Each row was made from one small tree. The marks that hang from a mark follow it in brackets, in alphabetical order. Every link used is in the known rows. Write each row's tree.
Known rows:
vamaf(gevu): [ 0.00 -0.36 -0.52 -0.85  1.72  2.75 -1.36 -0.19  1.32  0.64  0.24  0.74
  0.63  0.29  1.99  0.76 -0.54]
diben(lesep): [-0.77  1.56 -1.74 -2.15  0.22  0.10  0.21 -0.29  0.74  0.89 -0.45  0.45
  2.18 -1.99  3.76  0.28 -0.50]
sifa(diben(lesep(vamaf)) gevu): [-1.71  0.45 -4.55 -4.33 -2.40  1.41 -1.92 -2.41  1.32 -0.07 -0.87  1.96
  3.84 -1.37  5.12 -0.37 -1.94]
lesep(diben vamaf): [-2.12  2.03 -2.74 -0.51  0.78 -2.14 -2.36  0.19 -0.46  0.94  0.26  0.12
  2.09 -0.03  3.63  0.05  0.02]
lesep(vamaf(meku)): [-1.72  0.59 -2.04  0.02  0.67 -0.44 -0.20 -0.78 -1.20  1.58 -0.68 -0.68
  0.90  0.00  3.52  0.35  0.77]
fudep(diben(sifa)): [-1.61  0.23 -1.91 -0.94 -1.96  0.82 -3.19 -1.53 -0.05  1.26  0.09  2.97
  1.54 -0.55  2.93 -0.94 -1.04]
vamaf(gevu lesep meku): [-1.31  0.97 -1.15 -0.18  1.98  1.39 -0.21 -0.53 -0.34  1.31 -1.34  2.14
  0.59 -0.84 -0.07 -2.16  1.58]
fudep(diben(lesep(vamaf) sifa(gevu))): [-1.80  1.11 -5.03 -3.63 -3.09  0.39 -2.98 -2.82 -0.36  1.64  0.09  4.46
  3.22 -0.54  5.72 -1.16 -2.15]
gevu(vamaf): [-1.40 -0.12 -0.16 -1.68  0.06  2.40 -0.65 -2.45  0.03  0.70 -1.76 -2.42
  1.03 -0.69  2.35  1.42 -0.68]
meku(vamaf(gevu lesep(diben(sifa)))): [-0.69  1.86 -2.88 -2.27  0.93  0.17 -2.79 -0.22 -0.07  2.04  0.08  4.52
  1.40  0.29  1.59 -3.37 -0.44]
meku(vamaf(gevu lesep(diben))): [-0.46  1.52 -2.72 -0.64  2.36  0.89 -1.50  0.47 -0.29  0.94 -0.34  2.85
  0.75 -0.26  0.09 -2.01  0.72]
lesep(diben(sifa) vamaf(gevu meku)): [-1.90  2.03 -3.35 -2.11  1.08 -1.57 -3.26 -0.47 -0.53  2.61  0.18  3.74
  1.50  1.73  4.87 -2.53  0.03]
vamaf(gevu lesep): [-1.01  0.89 -0.81 -0.35  1.76  1.83 -1.38 -0.32  0.57  1.10 -0.25  1.44
  1.24 -0.80  0.06 -1.44  0.41]
diben(lesep sifa(gevu(vamaf))): [-1.02  0.60 -2.44 -5.87 -2.73  2.74 -0.89 -4.73  0.54  1.36 -1.70  1.73
  3.04 -1.00  5.39 -0.06 -2.50]
sifa(diben): [-1.54 -0.28 -1.23 -1.53 -1.06  2.05 -2.28 -0.93  1.83 -0.60 -1.17  0.47
  2.27 -1.33  2.34 -0.21 -0.65]
gevu(vamaf(lesep(diben) meku)): [-3.16  2.52 -1.78 -1.40  0.61 -0.61 -0.60 -1.77 -1.69  0.92 -3.00  0.42
  1.56 -1.78  0.51 -2.61  1.98]
lesep(diben(sifa) vamaf): [-2.49  2.49 -2.80 -1.79 -0.52 -3.14 -3.75 -0.79 -0.39  2.11  0.77  1.67
  2.69  0.31  5.46 -1.11 -0.94]
diben(lesep sifa(gevu(vamaf(meku)))): [-1.20  0.59 -2.97 -5.71 -2.43  2.24  0.33 -4.81 -0.24  1.65 -2.68  2.21
  2.30 -0.88  5.32 -1.06 -1.21]
meku(vamaf): [ 0.64 -0.87 -1.48 -0.16  0.68  2.45  0.35 -0.50 -0.07  0.88 -0.55 -0.44
 -0.03 -0.28  1.98  1.18 -0.35]
gevu(vamaf(lesep(diben(sifa)) meku)): [-3.55  2.97 -1.95 -2.81 -0.93 -1.50 -1.75 -2.62 -1.62  1.84 -2.52  1.80
  2.24 -1.37  2.25 -3.61  0.93]

Write each row's tree:
[-2.70  1.10 -0.87 -0.97  0.02  1.13  0.56 -2.78 -1.37  1.33 -2.98 -1.13
  1.16 -1.72  0.50 -1.32  1.53] => gevu(vamaf(lesep meku))
[-2.58  3.14 -1.96 -1.79 -0.72 -2.61 -2.87 -0.50 -0.34  1.38 -0.18  3.13
  3.02 -1.58  2.45 -3.14  0.08] => vamaf(lesep(diben(sifa)))
[-1.57  1.83 -2.99 -0.61  2.62 -0.95 -1.92  0.49 -0.62  1.62 -0.28  2.12
  0.80  1.10  3.07 -1.22  1.04] => lesep(diben vamaf(gevu meku))
[-1.05  1.87 -3.20 -2.09  1.77  0.03 -0.07 -0.29 -0.28  2.43 -0.24  1.65
  1.27 -0.02  4.45 -0.93  0.26] => diben(lesep(vamaf(gevu meku)))
[-2.72  2.49 -4.55 -2.22 -2.04 -1.58 -1.94 -1.25 -1.60  3.09 -0.54  3.85
  2.31 -0.94  5.54 -2.21 -0.32] => fudep(diben(lesep(vamaf(meku)) sifa))
[-1.89  2.41 -2.16 -0.63  2.42 -0.55 -1.09  0.37 -0.30  0.92 -1.48  3.49
  1.11 -0.91  0.20 -3.08  2.08] => vamaf(gevu lesep(diben) meku)
[-1.01  0.21 -2.10 -0.42  2.09  1.06 -0.91 -0.39 -0.34  1.96 -0.23  0.66
  0.40  1.13  2.97 -0.26  0.58] => lesep(vamaf(gevu meku))
[-2.64  1.19 -2.80 -2.80 -0.42  0.98 -0.26 -3.34 -1.63 -0.03 -3.63  1.62
  2.02 -1.50  0.60 -2.37  1.41] => sifa(gevu(vamaf(lesep(diben) meku)))
[-1.46  2.30 -3.37 -3.21  0.39 -0.67 -1.17 -1.10 -0.12  3.58  0.26  3.18
  1.90  0.41  6.24 -2.19 -0.79] => diben(lesep(vamaf(gevu meku)) sifa)
[-2.67  2.70 -2.11 -0.38  0.84 -2.23 -0.37  0.18 -1.39  0.70 -1.77  2.26
  1.78 -1.92  0.33 -3.02  2.30] => vamaf(lesep(diben) meku)
[-1.57 -0.25 -3.00 -5.65 -2.85  4.29 -1.15 -3.97  1.71 -0.89 -3.04  1.02
  3.48 -2.11  3.86  0.07 -2.09] => sifa(diben(lesep) gevu(vamaf))
[-1.40  1.28 -4.29 -4.18 -2.06 -0.29 -0.34 -2.92 -0.59  2.39 -0.71  3.24
  2.74 -0.19  6.49 -1.39 -1.25] => diben(lesep(vamaf(meku)) sifa(gevu))
[-1.87  2.66 -2.96 -3.15 -1.38 -2.01 -1.72 -1.32  0.08  2.93  0.76  1.14
  3.11 -0.70  6.70 -0.64 -1.70] => diben(lesep(vamaf) sifa)
[-2.23  2.18 -3.86 -1.14 -0.85 -0.69 -1.82 -0.47 -0.64  1.61  0.09  1.44
  2.27 -1.50  3.96 -0.26 -0.61] => fudep(diben(lesep(vamaf)))
[-2.52  1.73 -3.72 -2.94 -1.25 -0.71 -0.88 -0.73  0.13  1.01 -1.59  1.11
  3.01 -1.82  4.71 -1.47 -0.06] => sifa(diben(lesep(vamaf(meku))))
[-0.98  0.53 -3.91 -3.89 -3.11  1.77 -2.07 -2.81  0.36  0.87 -0.64  5.27
  2.76 -1.31  4.39 -1.37 -1.99] => fudep(diben(lesep sifa(gevu)))
[-1.34  2.22 -2.87 -1.66 -0.45 -1.39 -1.96 -0.65 -1.08  1.74 -0.36  3.19
  1.93 -0.90  2.15 -2.85 -0.06] => meku(vamaf(lesep(diben(sifa))))
[-1.74  2.04 -2.83 -2.59 -2.18  0.13 -2.27 -1.23  0.06  1.68 -0.15  3.90
  2.57 -1.70  4.34 -1.49 -1.21] => fudep(diben(lesep sifa))
[-2.31  1.91 -3.04 -0.51  1.09 -2.68 -1.19  0.15 -1.48  1.32 -0.89  0.62
  1.41  0.04  3.54 -0.97  1.19] => lesep(diben vamaf(meku))
[-2.81 -0.41 -2.46 -3.44 -2.23  4.12 -0.83 -4.51  0.06 -0.69 -4.14  1.40
  2.47 -1.89  0.41 -2.26  0.35] => sifa(diben gevu(vamaf(lesep meku)))
[-2.10  2.74 -2.42 -2.00  0.87 -1.27 -2.52 -0.41 -0.50  2.05 -0.77  5.20
  1.81 -0.23  1.70 -4.60  1.29] => vamaf(gevu lesep(diben(sifa)) meku)
